Every row comes from one small tree of marks. Brackets hold a mark, then the marks that hang from it, in the order of their numbers. Every link used is in the known rows. Which tree was each row made from?
In the rows, zero is written as 128.
Known rows
{J_895 {J_665 J_823}}: [138 141 117 130 166 162 150  86 144 128 124 161  88  99 107 151  88 137
  78 131 153 120 135  89]
{J_318 J_789 J_833}: [145 152 108 136 151 170  95  96 160 112 121 150 114 107 100 155 104 105
  71 136 111  76 104 101]
{J_318 J_403 J_833}: [159 145  94 140 160 162  97  92 165  76 156 155 108  98  96 134  82 118
 120 149 103  87  87  80]
{J_318 J_403 J_665 J_833}: [176 147  99 135 150 159  78  75 164  90 151 160 120 104 103 127  88 117
 108 152 103  97  97  85]
{J_764 {J_665 {J_318 J_789} J_823} J_669}: [113 148 125 125  98 175 133 111 133 160 100 142  40  79 124 156 108 127
  55 108 153 114 194 115]
{J_669 {J_764 {J_665 J_318}}}: [117 148 122 144 139 169 138 102 131 130 121 153  65  89  95 156  80 119
 147 131 142  91 147  66]
{J_823 {J_665 {J_318 J_403} J_895}}: [136 140 141 153 160 154 109  98 138  82 159 127  74  94  78 148  94 122
 203 132 154 100  82  80]
{J_789 {J_318 {J_833 J_403}}}: [130 154 117 134 148 156 117 114 168 110  94 159  84  99  88 143 101 114
 111 145 146  98  99  96]
{J_833 {J_403 J_828}}: [129 148 127 136 157 136 148  88 174  98 127 140 102  93  91 138 113 114
  98 148 146 132 117  80]
{J_318 J_403 J_789}: [147 150 110 129 155 171  86  93 142 102 159 136 107  98  95 147 103 107
  96 140 120 114 106 105]
{J_665 {J_318 {J_403 J_828}} J_895}: [144 145 139 152 168 174 110  56 156  75 152 139  85  93  87 144  93 103
 159 144 159  98 120  73]
{J_665 J_318 J_823 J_895}: [128 142 155 143 157 186 140  72 140 111  93 139  50  93  83 146  69 116
 137 113 173 103 141  99]
{J_669 {J_764 {J_665 {J_318 J_833}}}}: [137 149 111 155 133 174 128 105 146 123 111 164  78  94 101 152  70 117
 146 140 136  65 139  57]
{J_403 J_828}: [127 145 117 131 173 148 139  77 172  96 134 154 114  99  93 144 117 114
  83 142 128 102 110  80]
{J_833 J_403}: [124 148 129 131 156 144 141 106 158 102 124 133  92  94  82 139  94 119
 119 135 132 138 108  98]
{J_764 {J_665 J_318 J_895}}: [108 149 151 140 144 165 131  82 144 115 134 142  48  93 102 157  94 123
 143 114 157  97 133  90]
{J_318 {J_403 J_828} J_665 J_789 J_833}: [186 153  95 138 143 163  59  58 169 101 154 157 138 106 116 132 119  99
  56 163 119  96 112  81]
{J_318 J_403 {J_665 J_895} J_789 J_833}: [187 155 121 147 140 171  46  61 156  97 163 142 107 108 107 133  94 107
 107 138 130 101 100  95]
{J_665 J_895}: [127 146 143 138 172 157 130  81 156  94 141 139  84 100  86 143  94 124
 134 118 134 100  98  94]
{J_318 J_403 J_665 J_789 J_833}: [181 154  97 134 137 172  52  76 154 104 155 151 125 108 110 135  99 106
  79 150 111 101 108  98]
{J_665 J_823}: [132 139 120 125 160 163 149  94 149 116 107 148  77  94  90 138  83 126
  84 125 137 111 127 102]
{J_245 {J_833 J_403}}: [134 148 119 128 176 147 118  93 159  87 172 153  90 100  79 159  87 123
 107 144 133 145 126  85]
{J_895 {J_665 {J_318 J_833}}}: [139 150 117 147 160 175 122  87 154 112 117 166 111 108 106 167  90 115
 131 148 129  73 128  75]
{J_669 {J_764 {J_665 J_318 J_823 J_895}}}: [133 142 144 156 133 178 148  88 130 137 100 147  35  83  98 144  57 128
 152 111 188 101 163  68]
{J_789 J_318}: [112 148 121 119 169 166 124  98 149 114 110 163  80 102  87 151 116 115
 101 130 135  86 107 107]
{J_895 {J_665 {J_318 J_789} J_823}}: [134 149 130 137 148 193 127  85 125 150  96 149  85 102 109 169  93 111
  81 133 165 114 171 104]
{J_318 J_403 J_665}: [157 147 110 122 156 159  94  76 148  95 165 148 106 100  98 126  98 120
 113 142 115 124 109  95]
{J_318 J_403 {J_665 J_823} J_833}: [186 142  98 133 141 168  94  72 159 103 134 162 103  98 107 118  73 125
  82 146 132 110 116  88]
{J_403 J_828 J_833}: [139 144 118 136 167 148 172  60 171 132 133 158 106  95 110 139 108 105
  89 162 142 100  98  85]
{J_764 J_665}: [111 147 116 121 148 145 139 103 152 120 153 156  76  93 108 149 106 132
  85 123 124 105 117  92]

Which tree is each row?
[157 142 129 165 154 155  94  97 155  78 149 138  85  97  82 146  86 121
 197 140 149  74  75  68] | {J_823 {J_665 {J_318 J_403 J_833} J_895}}
[173 147 140 150 131 153 118  74 169 113 103 142  78  98 102 118  71 126
 106 127 168 131 125  90] | {J_318 {J_665 J_823 J_895} {J_833 J_403}}
[149 155 121 130 136 154  99  93 167 122  90 163  94 105  99 134 108 113
 100 145 145 110 113  98] | {J_789 {J_318 J_665 {J_833 J_403}}}
[153 146 145 147 143 199  95  69 128 111 122 128  60  92  91 147  73 103
 127 123 177 116 142 106] | {J_665 {J_318 J_403 J_789} J_823 J_895}
[141 157 130 149 131 176  99  99 154 112  87 131 102 100  91 159  92  92
 115 142 134 105 134 100] | {J_665 {J_318 J_789 {J_833 J_403}}}
[175 146 132 141 153 157 118  47 152 118 168 148  88  97 113 118  84 114
 146 148 148 123  84  94] | {J_318 {J_403 J_833} {J_665 J_895}}
[134 148 157 145 146 197 116  73 132 126  89 129  58  97  90 156  83 104
 107 111 174 105 151 111] | {J_665 {J_318 J_789} J_823 J_895}
[137 149 117 133 180 139 123  74 175  82 177 156 102  99  85 157 104 116
  85 159 149 144 133  67] | {J_245 {J_833 {J_403 J_828}}}
[122 148 146 158 142 171 132  89 133 120 129 148  53  88  94 151  73 121
 181 120 163  89 141  64] | {J_669 {J_764 {J_665 J_318 J_895}}}
[140 141 133 150 140 157 152  91 139 133 132 150  44  84 103 134  65 142
 122 109 184 109 139  69] | {J_669 {J_764 {J_665 J_823 J_895}}}
[145 157 129 154 135 169 108  77 169 112  88 136 115 100  96 158 109  87
  91 157 152 103 138  85] | {J_665 {J_318 J_789 {J_833 {J_403 J_828}}}}
[170 151  94 144 154 164  78  74 169  91 155 150 131 101 106 143 111 101
  66 161 124  87 103  80] | {J_318 {J_403 J_828} J_789 J_833}
[123 146 108 132 119 150 130  92 160 111 162 151  69  76 124 145 117 128
 108 140 135 107 162  75] | {J_764 {J_665 {J_318 {J_403 J_828}}} J_669}
[152 148  94 135 164 163  94  79 174  88 139 176 104  99  99 138 113 107
  94 162 144  74  95  76] | {J_789 {J_318 {J_403 J_828} J_833}}
[154 144 110 116 145 176  96  77 137 123 116 166  69  95 100 125  97 120
  85 138 160 121 128 110] | {J_789 {J_318 J_403 {J_665 J_823}}}
[ 99 147 126 126 116 154 145 112 148 130 126 147  56  81 118 154 112 131
 112 115 120  97 164  97] | {J_764 {J_665 J_318} J_669}
[127 142 129 135 158 180 148  81 136 129 101 158  80  99 102 160  82 122
 110 135 163 114 159  88] | {J_895 {J_665 J_318 J_823}}
[160 145 134 129 149 176  92  63 139 118 127 159  52  96  98 122  88 121
 113 125 181 120 124 106] | {J_789 {J_318 J_403 {J_665 J_823 J_895}}}
[154 145 118 139 145 192 109  64 140 116 113 140  89  91  99 147  98  95
  76 150 169 117 155  95] | {J_665 {J_318 {J_403 J_828} J_789} J_823}
[177 151 134 144 136 177  82  62 155 129  99 149  89 106 111 134  88 115
  65 119 153 101 129 108] | {J_318 {J_665 J_823 J_895} J_789 J_833}
[171 150 111 132 133 177  93  76 152 137  93 156 104 106 113 137  96 112
  34 132 131 103 137 109] | {J_318 {J_665 J_823} J_789 J_833}
[123 155 113 137  99 168 105 115 154 138 117 150  73  90 128 163 115 119
  73 122 118  75 162 101] | {J_764 {J_665 {J_318 J_789 J_833}} J_669}
[131 147 133 151 145 150 136  96 143 117 151 149  62  89 100 142  81 133
 150 117 155  95 116  65] | {J_669 {J_764 {J_665 J_895}}}
[153 143 145 132 153 164 122  62 152 118 116 145  71  99 100 126  85 130
  96 114 159 122 130 101] | {J_318 {J_665 J_823 J_895}}
